Each row was made from one small tree. Brackets hold a mark, then the marks that hang from it, in the order of their numbers. Every link used is in the known rows. Write each row's tree.
Known rows
(q_796 (q_727 q_464 q_592) (q_944 q_356)): [-3.32 -0.33 -0.59  1.92 -2.00 -1.46  1.56  0.67 -1.52  0.81 -0.61  0.41
 -1.00 -2.19  0.75  1.22 -1.23 -1.13 -1.10  0.86  1.81 -0.92]
(q_734 q_727 q_944): [-0.49  0.65  1.90  2.13 -0.71  2.43 -2.10  2.26  0.78 -0.61 -2.54 -0.43
 -1.14 -1.54  0.59 -1.90 -1.82  1.44 -0.63 -0.92  2.29 -2.00]
(q_592 (q_727 (q_464 (q_944 q_356)))): [ 0.92  5.93  1.03  1.20  0.90 -1.34 -0.86  0.85  5.55 -0.71 -2.57 -1.13
 -0.96 -0.37 -0.18  1.05  0.96 -0.43  1.17  0.76 -0.25  1.45]
(q_727 (q_464 (q_944 q_356)) q_592): [ 0.43  2.81  1.24  2.10  1.62 -1.05  2.46  0.42  1.98 -0.17 -0.75 -0.11
 -0.51 -1.41 -0.07 -1.12 -1.73 -0.36 -0.47  0.68  0.81 -0.28]
(q_858 (q_944 q_356)): [ 1.98 -1.37 -0.53 -2.29  0.91 -2.45 -2.42  1.91  0.76 -0.45 -1.07 -1.19
  0.65  0.58 -1.37  2.40  1.88 -0.40  2.62  1.48 -1.01 -0.38]
(q_944 q_356 q_796): [-2.34 -4.01 -0.13  0.59  0.84  0.69 -2.85 -1.07 -4.29  0.15 -0.09  0.80
  1.34 -0.04 -0.65  0.29  0.70  1.31  0.70 -1.79  1.58  0.15]
(q_464 (q_727 q_592) (q_944 q_356)): [ 0.75  2.20  1.32  2.10  0.14 -0.48  2.46  2.08  1.98 -0.10  2.44  0.81
 -0.59  1.14  1.15 -1.17  0.55  0.89 -3.03  0.32  0.75  0.31]
(q_220 (q_858 (q_944 q_356 (q_796 q_727)))): [ 2.68 -0.43 -1.85 -3.54  0.83  1.67 -0.61 -0.75 -0.62 -0.27  0.69 -0.82
  1.05  0.22 -1.04  1.44  1.69 -1.08  2.70 -0.50 -3.34  0.64]
(q_858 q_220 q_944): [ 1.54  0.02 -1.67 -3.91  0.51 -4.20  0.66 -0.54  1.58 -0.34  1.73 -1.37
  0.13  3.37 -0.41  0.56  1.77 -1.63  1.87  1.29 -4.68  1.18]
(q_220 (q_858 (q_944 q_796))): [ 4.23  1.23 -1.56 -3.92  1.68  0.92 -0.08 -0.71  1.33 -0.88  0.01 -1.47
  0.70  0.89 -1.42  0.68  0.66 -1.48  3.34 -0.18 -3.34  0.56]
(q_796 q_727 (q_944 q_356)): [-2.67 -2.38 -1.52  0.83 -3.06 -1.87 -1.04  1.73 -2.83  0.46 -0.38  0.90
 -0.81  0.18  0.49  1.36  0.69 -0.45 -0.15  0.36  3.80 -0.91]
(q_734 (q_944 q_356 q_796)): [-1.97 -3.85  0.41 -0.81  0.36  1.64 -2.52  0.97 -4.19  0.39 -1.69  1.11
  0.57  0.30 -0.35 -1.96 -0.76  1.57  0.59 -1.44  3.57 -2.04]
(q_464 (q_727 q_592) (q_944 q_356 q_796)): [ 1.44  0.49  1.13  1.98 -0.11  1.18  2.58  0.76 -0.14  0.58  3.35  1.06
 -0.16  0.89  1.04 -1.73 -0.17  1.37 -3.90 -0.56  0.22  0.12]
(q_734 (q_727 q_592) (q_944 q_356 q_796)): [-2.11 -2.54  2.52  2.45 -0.17  4.18 -1.47  0.96 -3.33  0.82 -0.55  0.16
 -0.09 -3.59  0.45 -1.66 -2.39  2.52 -2.43 -1.87  1.17 -2.62]
(q_734 (q_727 q_464) q_944): [-0.27  1.86  2.15  2.43 -0.44  2.92 -1.31  1.60  1.63 -0.18 -3.73 -0.60
 -1.22 -2.79  0.79 -2.11 -2.87  1.02 -0.65 -0.73  1.27 -1.78]
(q_796 (q_727 q_464 q_592) q_944): [-1.89  1.91 -0.71  2.36 -2.04 -1.66  2.78  0.23  1.00  0.03 -0.83 -0.27
 -1.69 -1.65  0.80  0.59 -2.27 -2.01 -1.16  1.22  1.41 -0.71]
(q_727 q_464): [-0.94  3.38  0.32  1.85  1.56 -1.16 -0.06 -0.72  3.50 -1.37 -3.37 -0.77
 -0.39 -0.52 -0.11 -0.15 -1.25 -1.23  1.85  0.30  0.31  1.04]
(q_220 (q_858 q_944)): [ 3.75  2.43 -1.44 -3.74  1.86 -0.15 -0.14  0.25  2.87 -1.32 -0.63 -1.64
  0.41  1.01 -1.33  1.08  1.11 -1.80  3.95  0.46 -2.97  0.65]
(q_260 (q_944 q_356 q_796)): [-4.94 -4.78  1.00 -2.65  0.72 -0.52 -2.44 -1.45 -2.95  0.52 -1.11  1.29
  1.64 -0.07 -0.62  1.12 -0.14  1.38  1.29  0.66  2.43 -0.71]
(q_260 (q_944 q_796)): [-3.49 -2.58  0.87 -2.32  0.69 -0.69 -1.18 -1.90 -0.43 -0.26 -1.31  0.60
  0.95  0.44 -0.57  0.46 -1.27  0.50  1.20  0.99  2.10 -0.50]

Which tree is each row?
[ 1.58  7.05  0.96  1.40  0.87 -1.46 -0.23  0.63  6.75 -1.12 -2.67 -1.46
 -1.31 -0.04 -0.15  0.74  0.39 -0.87  1.14  0.93 -0.40  1.54]
(q_592 (q_727 (q_464 q_944)))
[ 2.35 -2.62 -0.82  0.82 -1.74  0.92 -0.72  0.78 -3.33  0.53  1.94  1.60
 -0.03  1.69 -0.03 -1.52  1.03  1.34 -1.35 -1.09  3.53 -0.54]
(q_464 (q_944 q_356 (q_796 q_727)))
[ 2.75  0.88 -1.31 -4.03  1.85 -0.03 -1.02  0.54  1.11 -0.76 -0.48 -1.17
  0.89  0.71 -1.37  1.53  1.90 -1.19  4.00  0.19 -2.67  0.51]
(q_220 (q_858 (q_944 q_356)))
[ 0.91  1.59  1.09  1.98  1.47  0.00  2.52 -0.54  0.49  0.31 -0.12  0.07
 -0.22 -1.63 -0.15 -1.47 -2.20 -0.03 -1.10  0.06  0.39 -0.43]
(q_727 (q_464 (q_944 q_356 q_796)) q_592)
[ 2.29 -0.31  0.45  1.14 -0.86  1.24  0.82  1.10 -0.66  0.62  2.46  1.39
 -0.08  2.14  0.97 -1.85  0.77  1.63 -2.99 -0.88  1.18  0.30]
(q_464 q_727 (q_944 q_356 q_796))
[ 1.15  5.11  0.94  1.12  0.77 -0.55 -0.77  0.21  4.48 -0.38 -2.10 -1.03
 -0.76 -0.50 -0.24  0.77  0.62 -0.20  0.73  0.33 -0.45  1.36]
(q_592 (q_727 (q_464 (q_944 q_356 q_796))))
[-1.54  2.24 -0.23  3.68 -0.98  0.48  2.27 -0.60  1.40 -0.67  0.61  0.29
 -0.85 -1.43  0.98  0.20 -0.23 -1.07 -1.76  0.23  0.37  0.78]
(q_796 (q_727 (q_464 (q_944 q_356)) q_592))
[-0.03 -3.39 -2.13 -3.38 -0.78 -1.22  0.42 -2.23 -3.00  1.35  3.10 -0.29
  1.00  1.52  0.07  0.98  2.06 -0.80  0.06  0.01 -5.66  1.24]
(q_858 q_220 (q_944 q_356 (q_796 (q_727 q_464))))
[ 1.69  3.23  2.12  4.35  0.10  2.01  1.28 -0.17  2.63 -0.29 -0.37 -1.06
 -1.14 -3.17  0.58 -1.15 -2.69  0.58 -2.24 -0.52 -0.81 -0.33]
(q_734 (q_727 (q_464 (q_944 q_796)) q_592))
[ 1.91 -2.25 -0.51  1.27 -1.39  0.91  0.12  0.61 -3.05  0.49  2.34  1.44
 -0.07  1.14  0.01 -1.44  0.67  1.21 -1.76 -0.94  3.07 -0.66]
(q_464 (q_944 q_356 (q_796 (q_727 q_592))))
[ 3.21 -0.36 -1.47 -4.18  1.71  1.09 -0.96 -0.45 -0.39 -0.28  0.11 -1.01
  1.19  0.46 -1.45  1.10  1.40 -0.86  3.40 -0.42 -3.05  0.37]
(q_220 (q_858 (q_944 q_356 q_796)))
[ 3.77  1.87  0.33  1.53 -0.89  1.03  2.06  0.64  1.85 -0.17  2.28  0.72
 -0.77  2.64  1.03 -2.45 -0.30  0.75 -3.00 -0.49  0.76  0.55]
(q_464 q_727 (q_944 q_796))
[-0.54 -3.01 -1.81 -2.99 -0.41 -1.29  1.29 -2.44 -2.76  1.34  3.52 -0.45
  0.96  0.99  0.11  1.02  1.64 -0.93 -0.45  0.16 -6.07  1.13]
(q_858 q_220 (q_944 q_356 (q_796 (q_727 q_464 q_592))))
[ 2.17 -1.73 -1.87 -4.10  0.29 -2.58  0.77 -1.89 -0.57  0.33  2.67 -1.12
  0.56  3.09 -0.53  0.02  1.03 -1.16  0.99  0.39 -5.15  0.98]
(q_858 q_220 (q_944 q_796))
[-3.88 -2.73 -0.25  2.69 -0.16  2.27 -0.39 -2.47 -3.83  0.42  0.89  0.78
  0.93 -2.21  0.36  0.86  0.02  0.38 -1.36 -1.59 -0.28  0.66]
(q_944 q_356 (q_796 (q_727 q_464 q_592)))
[-5.69 -4.90  0.46 -1.80 -0.48  0.31 -1.95 -1.92 -3.27  0.51 -0.32  1.54
  1.44 -0.49 -0.06  1.59  0.34  1.07  0.29  0.53  2.09 -0.35]
(q_260 (q_944 q_356 (q_796 q_727)))
[ 1.60  1.39  0.65  1.37 -0.64 -0.39  0.72  2.50  1.52 -0.05  1.54  1.13
 -0.51  2.32  1.10 -1.30  1.42  1.15 -2.04  0.04  1.69  0.52]
(q_464 q_727 (q_944 q_356))
[-1.00  1.10 -1.39  1.47 -2.81 -1.54  1.01  0.63  0.51  0.05 -1.80  0.03
 -1.61 -0.45  0.75  0.46 -1.45 -1.74 -0.22  0.93  2.39 -0.47]
(q_796 (q_727 q_464) q_944)
[-5.96 -3.88  0.92 -1.22  0.00  0.54 -0.68 -2.41 -2.64  0.72 -0.46  1.29
  1.36 -1.65  0.07  1.51 -0.66  0.74 -0.17  0.77  1.14 -0.34]
(q_260 (q_944 q_356 (q_796 (q_727 q_464 q_592))))
